Every row comes from one small tree of marks. The marks that hang from a mark follow it in brackets, in alphabetical order. Every link used is in the known rows. Which tree was each row made from?
Known rows:
tefak[bafon[rikil zanudan]]: -1.57,-0.76,0.86,-1.48,-2.31,1.90,4.88,2.71,-0.77,3.24,1.98,1.38,3.85,-1.45,-0.46,-0.39,-0.12,-3.09,-0.62,0.46,0.86,1.43,-0.63,3.72,-0.92,-0.10,1.96,0.15,1.37,-0.80,1.05
vegon[repi[lomor]]: -0.13,1.22,-0.49,-0.48,-1.73,0.28,0.18,-3.07,-1.70,0.37,1.31,1.32,1.46,-1.60,-0.44,-0.24,-0.23,-0.49,3.62,-1.02,1.76,-2.05,-1.47,0.58,0.91,-3.28,-2.15,1.13,-0.47,-0.97,0.88
zanudan[bafon[rikil[vukar[repi[vegon] tefak]]]]: -0.18,3.69,0.90,0.69,-2.47,1.52,4.47,3.25,-0.59,0.73,0.09,2.33,2.73,-2.00,-0.02,-1.41,0.39,-2.20,2.54,0.36,-1.17,1.77,-0.43,-1.21,-0.34,2.47,-0.45,-0.86,1.64,-0.63,2.14
bafon[rikil[vukar[repi[lomor vegon] tefak]] zanudan]: -0.77,3.66,0.97,-1.52,-3.35,0.87,5.93,0.51,1.00,1.27,-0.40,2.67,3.19,-1.27,0.34,-2.19,1.30,-1.83,3.20,0.84,-1.05,-1.46,-0.94,0.10,-1.17,-1.17,0.02,-0.10,1.23,-0.54,1.16
zanudan[bafon[rikil[vukar]]]: -0.41,0.83,1.50,1.29,-2.32,2.59,3.63,3.84,-0.66,-0.04,1.76,1.53,2.82,-1.88,-0.88,0.36,-1.08,-3.75,0.21,-0.19,-1.24,2.37,0.00,0.99,-0.34,3.70,1.10,-2.52,2.22,-2.07,1.40
vukar[tefak]: 0.73,-0.23,-2.05,1.22,-0.27,-0.61,2.85,-0.92,-1.16,1.49,0.70,2.14,1.28,-1.27,-1.42,-0.21,0.53,-1.03,3.25,1.50,-0.05,1.84,-0.45,-1.12,1.82,0.63,-0.42,-1.37,0.42,-0.26,0.32
zanudan[bafon[rikil]]: 0.06,1.02,0.29,0.82,-2.51,1.65,2.17,2.99,-2.01,1.08,2.55,0.79,2.16,-2.16,-0.98,0.23,-1.53,-2.60,0.55,-0.35,0.69,2.20,-0.56,1.18,1.02,2.41,-0.18,-1.12,2.09,-1.55,2.02
lomor[repi[vegon vukar[tefak[bafon[rikil zanudan]]]]]: -1.48,-0.18,0.76,0.28,-3.77,1.03,4.71,0.45,-2.91,5.28,0.37,-0.27,3.73,-3.47,-0.05,-2.08,2.02,-3.32,1.79,0.46,-0.27,-0.29,-2.19,3.44,0.18,-2.68,0.17,3.83,0.67,0.09,2.47
rikil[bafon]: -0.96,-0.64,-0.80,0.14,-1.62,0.68,3.52,0.27,-1.68,0.80,1.50,0.99,1.14,-0.93,-1.79,0.14,0.51,-0.98,1.49,0.32,1.49,1.38,-1.37,-0.13,1.15,-0.01,0.21,-0.37,0.60,-0.11,0.39
repi[lomor vukar]: -0.10,0.25,-2.04,0.22,-1.40,-0.28,0.57,-1.81,-3.01,0.76,1.74,-0.39,-0.47,-2.35,-0.23,0.01,-0.06,-0.01,3.93,-0.28,0.93,-0.61,-2.11,0.90,2.02,-2.04,-3.29,1.47,0.08,-0.54,0.75
lomor[repi[vegon vukar]]: -0.15,1.76,-1.93,1.48,-3.33,0.11,-0.38,-2.01,-4.12,2.58,1.78,-1.32,-0.13,-3.37,-0.62,-1.00,0.87,-0.62,3.21,-1.14,1.19,-1.52,-2.28,1.88,1.14,-2.88,-3.44,2.97,-0.74,-1.37,1.68
tefak[bafon[rikil zanudan] vukar[repi[lomor vegon]]]: -2.92,2.83,0.88,-3.66,-3.25,1.17,5.22,3.23,0.14,2.81,0.85,2.03,4.75,-1.80,1.59,-1.62,0.15,-2.85,2.48,-1.07,1.37,-0.51,-1.36,5.18,-2.18,-3.08,0.20,1.82,1.22,-0.23,-0.01
vegon[repi[lomor vukar[tefak[bafon[rikil zanudan]]]]]: -1.47,-1.15,1.67,-1.19,-2.30,0.79,4.24,-0.45,-2.39,3.09,0.19,0.86,3.73,-3.10,0.96,-1.02,1.03,-2.85,2.86,0.50,-0.36,-0.84,-1.99,3.16,0.58,-3.02,0.13,3.05,0.55,0.60,1.94
rikil[vukar[repi[lomor]]]: 0.32,2.83,-0.65,-1.40,-1.09,0.44,2.78,-0.36,-0.13,-0.61,0.36,1.85,0.62,-0.59,-0.10,-0.37,0.52,-0.22,3.37,0.59,-0.05,-1.34,-0.77,-1.28,-0.19,-1.28,-1.66,-0.64,0.15,-1.09,0.24
vegon[repi[lomor vukar[tefak[bafon]]]]: -0.98,-1.25,-0.10,-0.10,-0.28,-0.62,1.80,-2.44,-3.01,2.13,-0.08,0.16,2.19,-3.15,0.43,-0.54,1.39,-0.32,5.17,0.52,0.26,-0.88,-1.75,0.82,1.75,-3.12,-2.18,2.85,-0.52,0.82,1.24
lomor[repi[vegon]]: -0.42,1.80,-1.22,1.01,-3.46,0.56,0.67,-1.89,-2.45,2.77,1.78,0.50,1.43,-1.94,-1.65,-1.18,0.69,-0.36,2.45,-1.35,1.40,-1.72,-1.29,0.50,0.26,-2.10,-2.34,1.63,-0.15,-1.55,1.64
tefak[bafon[rikil[vukar[repi[vegon]]]]]: -2.11,2.78,0.74,-0.67,-1.60,1.68,3.79,2.34,-0.02,0.86,0.61,1.69,3.46,-1.64,0.33,-0.81,1.06,-2.13,0.48,-0.04,-0.13,0.31,0.21,1.79,-2.10,-0.11,0.46,0.26,0.16,-1.00,1.35
rikil[bafon vukar]: -0.98,-0.42,0.27,0.71,-1.56,1.56,4.62,1.27,-0.46,0.24,1.01,1.87,1.25,-1.09,-1.51,-0.05,1.39,-1.66,1.08,0.77,-0.23,1.15,-0.93,-0.09,0.01,1.14,1.38,-1.70,0.74,-0.46,0.18
repi[lomor vegon vukar[tefak[bafon]]]: -2.22,0.09,-1.84,0.09,-1.47,-1.03,2.67,-0.84,-2.37,3.17,0.17,-0.18,2.06,-3.90,-0.22,-0.71,1.77,-0.10,5.66,0.17,0.42,-0.45,-1.67,0.06,1.75,-2.81,-3.30,2.68,-0.16,0.65,1.02

Write each row's tree:
-1.82,1.29,1.05,-3.60,-1.87,1.54,5.55,3.62,-0.06,1.48,0.89,2.09,4.42,-1.05,1.53,-1.13,-0.46,-3.45,1.74,0.08,1.05,0.19,-0.86,5.08,-1.18,-2.60,1.13,0.87,1.54,-0.05,-0.04	tefak[bafon[rikil zanudan] vukar[repi[lomor]]]
-0.97,1.16,-2.60,1.29,-2.03,-1.31,1.88,-2.58,-2.61,2.22,0.53,-0.37,0.44,-3.42,-0.16,-0.87,1.37,0.55,5.92,0.09,0.33,-0.97,-2.14,-0.90,2.21,-2.06,-3.72,1.70,-0.03,0.02,0.76	repi[lomor vegon vukar[tefak]]
-0.64,0.46,0.42,-2.09,-0.92,0.74,5.86,2.17,-0.32,2.52,-0.01,2.76,3.88,-0.62,0.41,-1.44,0.57,-2.57,1.29,2.28,-0.19,2.03,-0.64,1.64,-0.32,-0.13,1.60,0.34,1.29,0.71,1.25	vukar[repi tefak[bafon[rikil zanudan]]]
-1.40,-0.53,1.60,-0.55,-2.77,1.72,6.51,1.85,-0.12,2.04,0.93,2.12,1.85,-0.68,-1.24,-0.41,1.19,-2.42,0.26,0.76,-0.33,1.32,-1.09,0.88,-0.75,1.00,2.18,-1.55,1.41,-0.37,-0.30	rikil[bafon[zanudan] vukar]
-2.28,2.47,-0.43,-1.13,-1.40,1.16,3.36,3.26,-0.32,1.63,1.32,1.52,3.66,-1.85,0.88,-0.95,0.13,-2.66,1.64,-0.69,1.05,1.00,-0.30,4.43,-1.29,-1.50,0.06,1.19,0.43,-0.44,-0.27	tefak[bafon[rikil] vukar[repi[vegon]]]
-1.50,2.48,-0.78,-0.63,-0.86,0.05,4.06,1.43,-0.77,2.02,0.18,1.87,3.63,-1.96,0.12,-1.58,1.11,-1.20,2.35,1.27,0.70,0.97,-0.28,0.33,0.04,-0.71,-0.41,1.27,-0.03,0.36,1.56	vukar[repi[vegon] tefak[bafon[rikil]]]
0.03,0.61,-1.44,-1.04,1.32,-0.87,3.52,-0.18,-1.21,1.43,-0.16,2.52,2.37,-1.09,-0.32,-0.57,1.04,-0.41,3.67,2.31,0.84,1.75,-0.18,-0.80,1.07,-0.46,-0.60,0.31,0.00,0.98,0.71	vukar[repi tefak[bafon]]
-0.28,1.45,0.16,-0.73,-1.13,1.06,4.32,1.34,-0.44,-0.94,0.27,2.54,0.58,0.01,-1.00,-0.40,1.16,-0.70,1.68,1.33,0.23,1.02,-0.95,-0.79,-0.54,0.56,0.38,-0.78,0.27,-0.12,0.04	rikil[bafon vukar[repi]]
-0.36,4.51,1.01,-0.16,-3.11,1.50,4.76,2.17,-0.20,0.59,-0.03,2.10,3.20,-2.16,0.01,-1.46,0.54,-1.73,4.01,-0.05,-0.54,0.40,-0.85,-1.74,-0.38,0.99,-1.22,-0.42,1.73,-0.85,2.28	zanudan[bafon[rikil[vukar[repi[lomor vegon] tefak]]]]
-0.26,1.51,1.25,-2.44,-2.12,0.61,7.77,0.08,0.17,0.74,-0.95,3.27,2.12,-0.24,-0.75,-1.29,2.10,-1.00,3.46,2.13,-0.24,-0.05,-1.45,-1.87,-0.67,-0.78,0.67,-0.71,1.30,0.81,0.20	rikil[bafon[zanudan] vukar[repi[lomor] tefak]]
-1.34,-0.25,-0.34,0.17,-3.13,-0.09,3.79,-0.63,-3.47,6.24,0.22,-0.28,2.73,-3.53,-0.42,-1.84,2.37,-1.98,3.66,0.46,0.23,-0.61,-2.13,1.67,0.57,-2.93,-1.21,3.77,0.51,0.58,1.65	lomor[repi[vegon vukar[tefak[bafon[zanudan]]]]]
-0.57,1.21,1.00,-1.83,-2.18,1.51,5.74,1.38,-0.27,0.97,0.53,2.54,1.28,0.11,-0.60,-0.86,1.05,-1.66,1.03,1.08,-0.16,0.90,-1.27,0.56,-0.98,0.36,1.44,-0.49,1.17,0.22,0.27	rikil[bafon[zanudan] vukar[repi]]
-0.15,3.80,-2.12,-0.95,-1.72,-1.63,2.50,-2.50,-0.89,0.96,0.07,1.99,1.34,-1.56,-0.15,-1.43,1.09,1.32,5.76,0.43,0.95,-1.30,-1.39,-2.18,0.91,-2.27,-3.06,0.98,-0.24,0.08,0.96	vukar[repi[lomor vegon] tefak]
-1.27,2.96,1.09,-2.21,-3.43,0.37,7.76,0.08,0.55,1.48,-1.13,2.85,2.50,-1.02,-0.38,-1.91,2.51,-0.34,3.97,0.80,-0.09,-0.83,-1.93,-1.62,-1.06,-1.51,-0.29,0.58,0.95,0.57,0.45	rikil[bafon[zanudan] vukar[repi[lomor vegon] tefak]]
-0.46,3.33,0.68,-0.56,-2.76,1.15,5.66,1.63,0.48,2.19,-0.35,2.72,2.88,-0.66,0.59,-2.00,1.04,-2.55,1.71,0.79,-1.67,0.50,-0.73,0.49,-0.98,0.57,0.91,-0.82,1.22,-0.35,0.88	bafon[rikil[vukar[repi[vegon] tefak]] zanudan]
-2.40,3.23,0.03,-2.36,-2.00,0.88,3.49,2.63,-0.23,0.86,1.17,1.53,4.03,-2.12,1.35,-1.12,0.42,-1.91,2.75,-0.79,1.47,-0.52,-0.83,4.15,-1.51,-3.24,-0.63,1.70,0.41,-0.45,-0.01	tefak[bafon[rikil] vukar[repi[lomor vegon]]]
-1.74,-1.02,2.28,-0.83,-1.94,2.65,5.98,3.77,0.31,2.21,1.11,1.67,4.14,-1.06,-0.34,-0.43,0.19,-4.15,-1.19,0.64,-1.30,1.58,0.01,2.70,-1.86,0.71,3.01,-1.11,1.80,-1.13,0.90	tefak[bafon[rikil[vukar] zanudan]]
-2.52,0.13,0.25,-0.88,-3.48,0.69,5.38,0.67,-1.84,4.20,0.41,0.14,3.70,-3.38,0.63,-1.34,1.29,-2.41,3.24,0.10,0.17,-0.36,-2.11,2.57,0.31,-2.32,-0.71,2.71,0.86,0.40,1.52	repi[lomor vegon vukar[tefak[bafon[rikil zanudan]]]]
0.80,2.25,1.03,0.77,-0.93,1.72,4.74,3.34,-0.65,-0.43,0.23,2.70,2.55,-1.08,-0.14,-0.89,-0.10,-2.95,1.91,1.56,-1.51,2.68,-0.08,-1.42,0.38,3.43,0.70,-2.49,2.12,-0.69,1.88	zanudan[bafon[rikil[vukar[repi tefak]]]]
1.10,-0.37,-2.01,2.31,-0.95,-0.17,1.53,-2.73,-3.79,2.44,0.59,0.03,0.03,-2.59,-1.01,-1.14,1.22,-1.14,3.72,1.58,-0.42,0.42,-1.79,0.13,2.37,-1.16,-1.81,1.64,-0.09,-0.23,1.13	lomor[repi[vukar[tefak]]]
-1.96,2.21,-1.45,-1.02,-0.73,-0.18,2.57,2.18,-0.90,2.64,0.71,1.93,2.56,-1.81,0.62,-1.00,0.73,-0.74,3.12,-0.37,1.28,0.88,-0.29,3.11,-1.03,-2.17,-1.37,1.13,0.10,-0.09,-0.86	tefak[bafon vukar[repi[vegon]]]
-0.51,-0.91,1.43,0.19,-1.95,1.02,7.89,1.32,0.09,2.18,-0.43,2.73,2.39,-0.83,-1.65,-0.90,1.91,-2.26,1.75,2.15,-1.62,2.14,-1.16,-0.69,-0.20,1.50,2.49,-1.76,1.66,0.49,0.09	rikil[bafon[zanudan] vukar[tefak]]
0.08,2.40,1.19,-1.18,-2.39,2.34,4.67,2.10,-0.05,0.70,0.70,2.58,2.04,-0.07,0.38,-1.20,-0.32,-3.10,-0.37,1.00,-0.93,0.59,-0.48,2.45,-1.20,0.48,1.74,-0.90,1.32,-1.07,0.99	bafon[rikil[vukar[repi]] zanudan]
-1.90,2.56,0.48,-2.95,-3.21,0.58,6.25,0.98,0.04,2.91,-0.14,1.99,4.38,-1.82,0.44,-2.02,1.26,-1.50,3.19,0.53,0.87,-0.91,-1.16,1.05,-0.71,-2.61,-0.34,2.15,1.08,0.72,1.52	vukar[repi[lomor vegon] tefak[bafon[rikil zanudan]]]
0.37,3.24,-2.32,-0.03,-0.94,-1.24,2.32,-1.70,-1.23,1.79,-0.15,2.29,1.03,-1.39,-0.17,-1.45,0.81,0.39,4.47,0.60,0.51,0.13,-0.97,-1.36,1.30,-0.95,-2.48,0.16,-0.34,0.34,0.46	vukar[repi[vegon] tefak]
0.57,0.74,0.04,-0.02,-0.19,0.39,6.02,0.50,-0.27,-0.39,-0.61,3.25,1.17,-0.32,-0.86,-0.63,2.26,-0.78,2.63,2.79,-0.86,1.75,-0.76,-2.14,0.51,1.40,0.79,-1.44,0.56,0.81,0.03	rikil[bafon vukar[repi tefak]]
-0.15,-0.16,0.74,-1.60,0.17,0.28,6.37,1.82,0.17,2.70,-0.88,3.13,2.88,-0.53,0.08,-1.27,1.69,-1.79,2.74,2.45,-1.36,1.98,-0.03,-0.29,-0.79,0.21,1.46,-0.85,0.94,0.67,0.42	rikil[vukar[repi tefak[bafon[zanudan]]]]
-1.12,0.87,-1.31,-1.62,0.70,0.19,2.89,2.36,-0.90,1.29,0.87,2.39,2.23,-1.17,0.44,-0.44,0.09,-1.60,2.65,0.71,1.37,2.06,-0.27,3.14,-0.35,-1.28,-0.09,0.02,0.37,-0.01,-1.11	tefak[bafon vukar[repi]]
0.21,-0.07,-0.97,0.78,-0.95,-0.85,0.85,-3.99,-3.16,1.05,0.18,0.77,0.34,-3.12,0.23,-0.65,0.90,-0.16,5.53,0.08,0.20,-1.54,-2.29,-0.02,2.26,-2.79,-2.91,2.15,-0.56,0.28,1.07	vegon[repi[lomor vukar[tefak]]]
-0.49,0.75,0.74,-3.12,-0.63,0.31,6.70,1.53,0.23,2.16,-0.99,2.77,3.57,-0.62,0.34,-1.31,1.86,-1.33,3.96,1.99,-0.61,0.26,-0.40,-0.75,-0.95,-1.38,0.39,-0.18,1.24,0.54,0.23	rikil[vukar[repi[lomor] tefak[bafon[zanudan]]]]
